Each row comes from the steps of one walk. Every step used is in the known rows, and no mark comes twice. Write the walk behind each row, first mark first.
Known rows
c -> f -> h: [ -4  12  13 -13  -4   7   1  11  -8 -19   5   3  -5  -9  -6  -7  -9   0
 -12 -41   7   6  15 -22   4  11  -3   5  -3  11  -1   3  -4   4   8   8
   0  -3  20   2   6  11   5]
h -> g -> x -> f: [-36   9  28 -17 -13  18   9  17 -12  15   9  -1  -3 -10 -11 -27   2  -5
  11  46  15 -24  12  -4   0  -2  -7  -1  -7  -1  17  11   8 -53   4  -5
 -17  17  19 -17   4   0  -9]
g -> c: [  0  13   4  10  13  -2  10  -8   5   0   2  -5  -6   6  -4   7   1  12
   1   7   1 -10  -1  -5   5   0  -6   8  -2  11  -3   2 -25 -28  16  -8
  -5 -13   4  -1  -4   3  -6]
v -> j: [-12  -1 -17  12  14  -6   8 -10   0  20  12  -5  -2  -2   6 -10   1  -4
  -3 -24   3   3 -10 -12   4  -4  -2  -1   5  -5  -4   5   2   3   6  10
  10  -2 -13  10   0   6  -1]
c -> g -> t -> v: [-22  -1   5   5   2  -8   4 -14   7  10  34  -7  -4   8 -21  48   3  -4
 -15   2   5 -23  -2 -25   4  -8  -2  -5  -2  -4 -11 -15 -41 -17  -6 -31
  20  -8  33  -7  -1   2  -3]
h -> g: [ -5  -6  15  -1  -9   9  17  -5  -2   4  13  11   2   0  -4   2  -2  -1
   4   5   3  -7   4   5   5   9   8   2 -11 -11   8  14  21 -23  -1 -10
  -3  17  12  -7   3  -9  -8]
z -> g -> t -> v: [  7   8  -6  12   4  -8  17  -9   4   6  17   4  -2  -2 -14  50   4   3
 -13  19   2  -9   2 -17   3  -2  -8  -8 -13   3 -18 -16 -47  -2   0 -29
  12   6   5 -14   1  -7  -4]
t -> v -> z: [  0  14 -16  37  14  -3   5  -9   6   6  24  -1   1   0 -12  -2   5 -17
  -9 -49  -5 -52  -5 -22  -3  -9   9  -7  -3  -1 -19 -12   7  -5  -2  -9
   2  -8   4   1  -4  -6   3]
g -> t -> v -> x: [ -3  10 -26  29  13 -10  10 -10   3  10  30 -15  -1   4 -11   7   2 -10
 -17  -5   8 -29 -15 -29   1  -2 -10  -5   8  -8 -24 -19 -17 -12   1 -25
   7   0  23 -14  -8  -7   0]
x -> f -> c -> g -> w: [-55  25  20 -18   0  -2   2  28   5  10  16 -12  -9   9  -7   9   6  -7
   7   0   7   6  -6 -47   2   5  14  10  10  11  23  -8 -24 -33  26   2
  -9  -5  41 -18  -1   9   0]
f -> x -> g: [ -2   5 -14  -3  -3  14   8  22   7 -16 -17  12  -5   4   9  -3  -8   0
  -3  -1   3  -4  17 -33  -6  -9   1  -3   9 -21  12  -3 -26 -16  -9 -20
 -10  22  -7 -15   1  -6  13]
z -> v -> x -> f -> c -> g -> j: [-41  28  11   8   4  -8  20  14   6  20  22 -12 -12   3 -14  17   8  -1
  -3  12   5 -30 -27 -37   6  14 -18  -3   0  -4  13 -10 -25 -32  39 -11
  -6   5  13   3   8  11   8]
g -> j: [ -7   4 -12  12  13  -1   7  15  -3   5   9 -20  -4   1  -8  -4   4  10
  -2  21  -2 -18  -6  -4   1   5 -12  -1  -8   6  -3   7 -16  -9   7   3
   0   5  -5   7   6   2  -1]
h -> g -> x -> f -> c: [-29  20  20  -4  -7  18  18  13  -4   3   2   2  -9 -11  -5 -16   3  -6
   9  24  13  -3  10 -15  -1  14   6   1   2  10  15   4   7 -55  17  23
 -19  31  32 -20   2  -8  -2]
f -> h -> g: [  4   7  12 -10 -12  12  31   6  -1 -12   2  17  -2  -8  -2  -3  -3  -4
  -8 -20   3  10  10  -8   6  24  10   4 -10  -4   2  16   3 -21   9 -10
  -3  19  23  -5   4 -12   5]
c -> g -> x: [-31  -3  16 -20  -5  -4   1  23  -1  11  11 -19  -5   2 -21   8   0   1
   5  13   2  -7   3  -5   6 -19 -16   2  -6 -12   9 -10   4 -44   8 -16
   7 -18  29   0   1  15 -10]
t -> v -> z -> g -> x -> f -> w: [-33  22  -6   2  20   8  32  39   2  -5  11  -3 -10 -13  -8 -11   9 -13
   4 -15   3 -46   6 -30  -5 -11  -6  -8  -4  19   6 -12  -9 -30  14  -5
 -14   5  15 -17  -3  -3   3]
c -> f: [-15  -2  22  -3   0   2 -16  -1 -10  -4  19  -5   0  -1 -11  -1  -7   2
   2 -14   6 -13   9 -14   2  -7  -7   2  -5   1   5   2  17   2  -7   7
   2  -9   9  -2   5  16 -10]
x -> g -> w: [-22  17  -5  -6   2   6  -4  41  -6   0   1 -19  -4   7  -4  -6   1  -1
   4  34   7 -11   4 -34  -2 -12   8   6   2  -3   4  -6 -29 -10   3 -25
 -13  -2   6 -21   1  -1   1]
x -> f -> h -> g: [-17  14  26 -19 -20  20  27   5  -1  -4   2  21  -5 -12   3 -20  -1 -10
  -4  -4  11  -6  11 -13   3  27  14   1  -7   3  12  22  -9 -27   9 -10
 -14  26  18 -10   5 -10   8]
z -> v: [  2  10  12   5   5  -6   2   2  -7  10  -3  15  -1  -5  -7  32   0   3
  -1  20  -2  -5  -5   1   6   0 -22  -4  -6   1   7 -10 -12   8  20 -16
   3  -2 -13   2   8   6   2]
g -> x: [ -9   5  -4  -4   6   1   0  24 -10   3   0 -17  -3  -5 -13  -9   0   3
   5  23   2   0   9   1   1 -15 -16   1  -2   1  -1  -6   4 -30   6   2
  -2  -5  16  -5   0   5  -6]
t -> v: [ -2   1  -4  13   3  -1   3 -12  -2  -2  20   4   0   1  -5  21   4 -10
  -8 -19  -2  -8  -1 -11  -4  -6   6  -5   3   2 -17 -11  -2  -4  -2 -12
  12   7  -1  -6  -4  -4   7]
f -> h -> g -> t -> v: [  1  12  -2  12   3   7  29 -10  -1  -3  24   9  -4  -5 -14  30   0  -4
 -25  -6   8 -13  10 -22   5  16   6  -4  -7   5 -17  -1 -37 -24   3 -23
   9  19  38 -16   1 -16   3]
x -> f -> h -> g -> w: [-31  28  15 -20  -3  13  22  36  -8   1  10   0  -5  -2  -3 -18   1  -8
   1   7  10   0   7 -34   4  21  13  11  -3  14  15  17 -21 -30  19 -12
 -18  13  33 -22   4  -6   1]
t -> v -> x -> f: [-27  15  -1   9  -6   4   3 -10   0  12  25  -2  -2  -1   2 -23   7 -24
  -4  -7  11 -32 -14 -32  -7   0   3  -6  12  -5  -8 -11   1 -15   5 -18
  -5   9  -1 -14  -7  -2  10]

Write each row's walk
[-60   5  16 -33   8   9  16  42   1  -4   7 -14 -11  -5  -5 -11   4  -6
   7   5   9 -22   6 -20  -2 -10  -9   1   7  12  26  -2  -8 -42  13   1
 -10  -1  38 -13  -2   9   0]  c -> g -> x -> f -> w
[ -5  23  21  26  14  -5  10  -9   4   4  34   0  -6   1 -24  25  -1   4
  -2 -33   0 -51   3 -27   9 -12  -9   3 -22  10 -11 -10  -6 -26  13 -16
  -1 -26  -4  -6   2  13 -17]  t -> v -> z -> g -> c -> f
[-23  24   9 -23 -10  13  12  28  -9  -6 -11  -1  -9 -16  -3 -31   1  -8
  -6  10  12   5  16 -21  -2   9  -8   0   4  16   6   3 -28 -27  17   5
 -15   7  19  -5   2   3  11]  g -> x -> f -> h
[-52   5  31 -31 -15   4  -4  21  -3  19  11 -11  -7  -3 -15 -16   4  -7
  10  30  12 -23   5 -16   0 -14 -12  -2  -1  -2  19  -2  -9 -48   7 -10
  -8 -11  21  -5   2  16  -5]  c -> g -> x -> f
[-12   0 -20  25  16  -7  10 -20  -2  18  31   1  -2  -1   0   7   6 -13
 -11 -41   1  -4 -12 -23   0  -9   3  -4   8  -3 -19  -4   2  -2   4  -1
  20   4 -14   5  -4   3   5]  t -> v -> j
[-29  17  -3  -6  10   8  -6  48  -9 -11   7 -13  -6  11  -6  -2  -9   0
   5   3   7  -6  20 -57  -2 -16  -2   8   9 -10  19  -7 -23 -19  -3 -18
 -15   6  17 -28   3  10  -2]  c -> f -> x -> g -> w
[-39  12  -9   7  17  12  37   9   5  -1  30  -4  -7  -2   0  -7   6 -13
 -10  -2  16 -48  -7 -38  -2   9   0  -4   9   5   4  -1 -15 -29   6 -19
 -11  27  42 -28  -6 -15   1]  h -> g -> t -> v -> x -> f -> w
[ -3  16 -21  43  23  -7   7 -10   9  14  27  -9  -1   0 -20  11   4  -7
 -18 -22   2 -67  -2 -27   0  -8   0  -8  -4   1 -21 -12 -24  -9  -4  -9
   1 -10  21  -2  -2  -8  -2]  g -> t -> v -> z
[ -3  -1   7   4   2   4  17  -7   1  13  13  -1   0   2 -13  17  -3  10
  -7  38  11 -21   7  -3   8  10  -5   1 -12  -5   4   9 -24 -23  -7 -13
  -5  11  32 -12   7 -12 -15]  h -> g -> t
[-20  19  14  21   6   6  -2  -5  -3  -5  36 -16  -7   7 -16   2  -5  -2
  -7 -11  13 -51  -2 -49   2 -17  -2   5   0  -9 -14 -13  -7 -31   4 -33
  -4 -12   7 -19  -4   9  -5]  t -> v -> x -> g -> c -> f
[-26  25   9   5  -3   4  14  18  -2  18  14  -2  -5 -13 -16 -13   9 -14
   7  11   6 -45   5 -23  -3 -15 -11 -10 -13   5  -1 -14 -13 -35   9 -14
 -13  -3  -3 -13   3   3  -3]  t -> v -> z -> g -> x -> f
[-27  24   6  -4  -1  12   4  15  -4   1  -6  -5 -11 -10  -1 -15   5  -4
   4  17  11   2   9 -24  -4   7   1  -1  10  18  10  -6  -8 -40  18  31
 -17  18  24 -13  -1  -2   4]  g -> x -> f -> c
[ -3  18  -8   6   8  10  18   6  10 -12 -15   3 -11   9   4   5  -5  11
  -2   8   3 -13  15 -34  -1  -8  -3   5   6  -8   7   0 -47 -42   7 -24
 -14   8  -2 -13  -3  -3   4]  f -> x -> g -> c
[  9  16  -2  13   0  -9  20   9  12  10   0   9   0  -6  -8   4   2  -2
   5 -21  -7 -25  -5  -8   6  -3  -2  -5 -21  -7   0  -6   2   1   6 -15
  -7 -14 -18   3   3  -3  -6]  v -> z -> g
[-18   6 -10   7   8  13   2  34  -5 -13   7 -13  -8   4  -9  -5  -7  11
  -4  11   6 -29  16 -42  -4  -8 -14  -1  -1 -12  10   4 -24 -20  -6 -10
 -11  20  -6  -6  11   8   3]  c -> f -> x -> g -> j
[-15   9  27   5  11   2  -7  -5  -6  -4  20 -11  -6   5 -15   8  -5  12
   2  -4   6 -24   8 -15   7  -5 -10  11  -6  12   2   3  -5 -23   7   4
  -1 -20  12  -5   1  19 -17]  g -> c -> f
[  2  36  11  17  11  -2  26   2   4 -12  22   7  -9  -9 -20  17  -3   0
 -14 -65   1 -30   9 -42   9   4  -1   5 -19  16 -18  -7 -27 -21  22 -15
  -1 -18  11  -2   2   8   0]  t -> v -> z -> g -> c -> f -> h
[-14  38   2  -2  -5   7  30  25  -1   0   4   8  -9 -20 -12 -18   7 -17
  -8 -23   6 -25  11 -34  -1   3  -3  -8 -12  16  -8 -10 -29 -31  20 -15
 -13   1   9  -8   2  -1  12]  t -> v -> z -> g -> x -> f -> h
[ -6   7  -8  13   1   7   2  -8   1   0  15  -4  -5   1 -11  28   2  -3
 -19  29  12 -33   7 -30  -4 -11   4  -8   1  -5 -18 -17 -52  -7 -11 -37
   3  11  10 -18  -1 -11   5]  x -> g -> t -> v
[-24  22  10  11  28   5  17  26  -4 -15  14  -8 -13   0  -8  14  -6   8
  -4  -5  10 -49  -3 -41   6  -8 -22   7   3   3  11 -14 -12 -17  27 -28
 -14  -8  17 -16   0  10  -2]  z -> v -> x -> g -> c -> f -> w
[ -7  21 -18  38  13   2   6  -1   9  10  22  -8  -3   0 -18   6   2  -9
 -19  -5   8 -76   2 -41  -3 -14   5 -12  -5  -8 -21 -17 -36  -8 -10 -28
  -6  -4  13  -8   1 -12   2]  x -> g -> t -> v -> z
[-18   5  14  -9  -8  -4   9  -5  16  -2   9   2  -8   5  -6  29   1  -3
  -2 -31  -1  10  -6 -22   5   8  13   1   3  -5   9  -8   1 -24  15   6
   7   1  30   1  -1   3   4]  f -> c -> g
[-24  21  17 -11   4   8  13  38 -14  -8  24  -9  -3   0 -17  -2  -7  -2
   0 -15   7   2  13 -35  10  11   5  16 -10   7   9  12   2 -25  14  -7
  -7   3  43 -21   6   5  -9]  c -> f -> h -> g -> w
[ -6   9   6 -12  -5  12  28  28 -11  -6   2  -1  -4 -13 -17 -11  -4  -1
  -2   6   6   6  17  -4   7   7  -8   4 -11   0   1   8   5 -51  14  -6
  -6  15  37  -8   4  -6  -4]  f -> h -> g -> x
[-13   4  18   7  13   9  18  -2  -1 -11  16  11  -6   9 -10  10 -12  13
   3 -26   3 -10  22 -29   8  -1 -12  12  -2  -5  19  12  -1 -53   3  -1
  -6  10  25 -17   3  10 -16]  h -> g -> c -> f -> x
[ -7  25  19  -7  -2  14   7  11  -5 -24   2  -2 -12  -6  -8  -3  -8   6
 -13 -16  12 -16  20 -39   5   7   2  10  -4   9  -3   5 -39 -19  13 -16
 -11  -8  15  -8   4   9   5]  x -> g -> c -> f -> h
[-18  21   9  -2  -5  11   6  -7   5  -3  -7   8  -8  -5  10  -8   5  -7
   2  -1   9   6   0 -22  -5  19  16  -1  12  19   9  -1 -12 -14  15  27
 -16  24  12  -9  -2  -6  11]  x -> f -> c
[-41  12  30 -18 -15   3   5  -5  14   4   9   7  -9   1  -1  12   5  -9
   3 -15   7   0  -5 -27   0  10  16   1   6   0  20  -3 -12 -29  16   6
  -3   5  26  -3   0   6   8]  x -> f -> c -> g
[-45  14  -2  13  14  -6  15 -30   9  30  39  -2 -11   0  -6  25   8 -12
 -17 -23  14 -16 -11 -53   2   2   8  -6  12   3  -6  -7 -44 -26  13   4
  16   9  24  -4  -2   4   5]  x -> f -> c -> g -> t -> v -> j
[-29  11  13  -3  22  14  12  25  -1 -28   9 -11 -13   2  -4   4  -5  12
  -3 -10   9 -35  12 -36   1  -9  -1  10   2  14  10   0 -13 -20   9  -7
 -14  -5  22 -14  -1   6  -5]  x -> g -> c -> f -> w
[-55  31   3   1   5  -7   8  24   7  12  37 -18  -9  13 -10   9   9 -21
   1 -27   7 -13 -19 -62   0   2  15   6  16   2   2 -21 -11 -39  28 -16
  -3  -2  42 -24 -10   6   5]  t -> v -> x -> f -> c -> g -> w
[-23  29 -12  24   6   3  14 -13   8   7  18  -3  -9  -2   0  -2   7 -15
 -14  -3  15 -18 -11 -50  -4  15   7  -6  18  11 -11 -16 -28 -23  14   7
 -10  24  32 -21  -7 -12  11]  g -> t -> v -> x -> f -> c
[-34  26   3  29  11  -3  10 -15  19  19  33  -4  -9   1 -19  17   7 -16
 -15 -31   9 -66  -6 -47   0   1  12  -9   2   5  -5 -16 -36 -32   8  -3
  -4  -3  42  -7  -1  -3   5]  x -> f -> c -> g -> t -> v -> z
[-17  21 -11  40  19 -10  14 -12  20  11  33  -8  -7   4 -23  30   4 -11
 -17 -48   2 -53  -8 -41   4  -1  11  -8  -1  -2 -15 -18 -25 -26   7  -7
   5  -9  46  -3  -2  -6   1]  f -> c -> g -> t -> v -> z
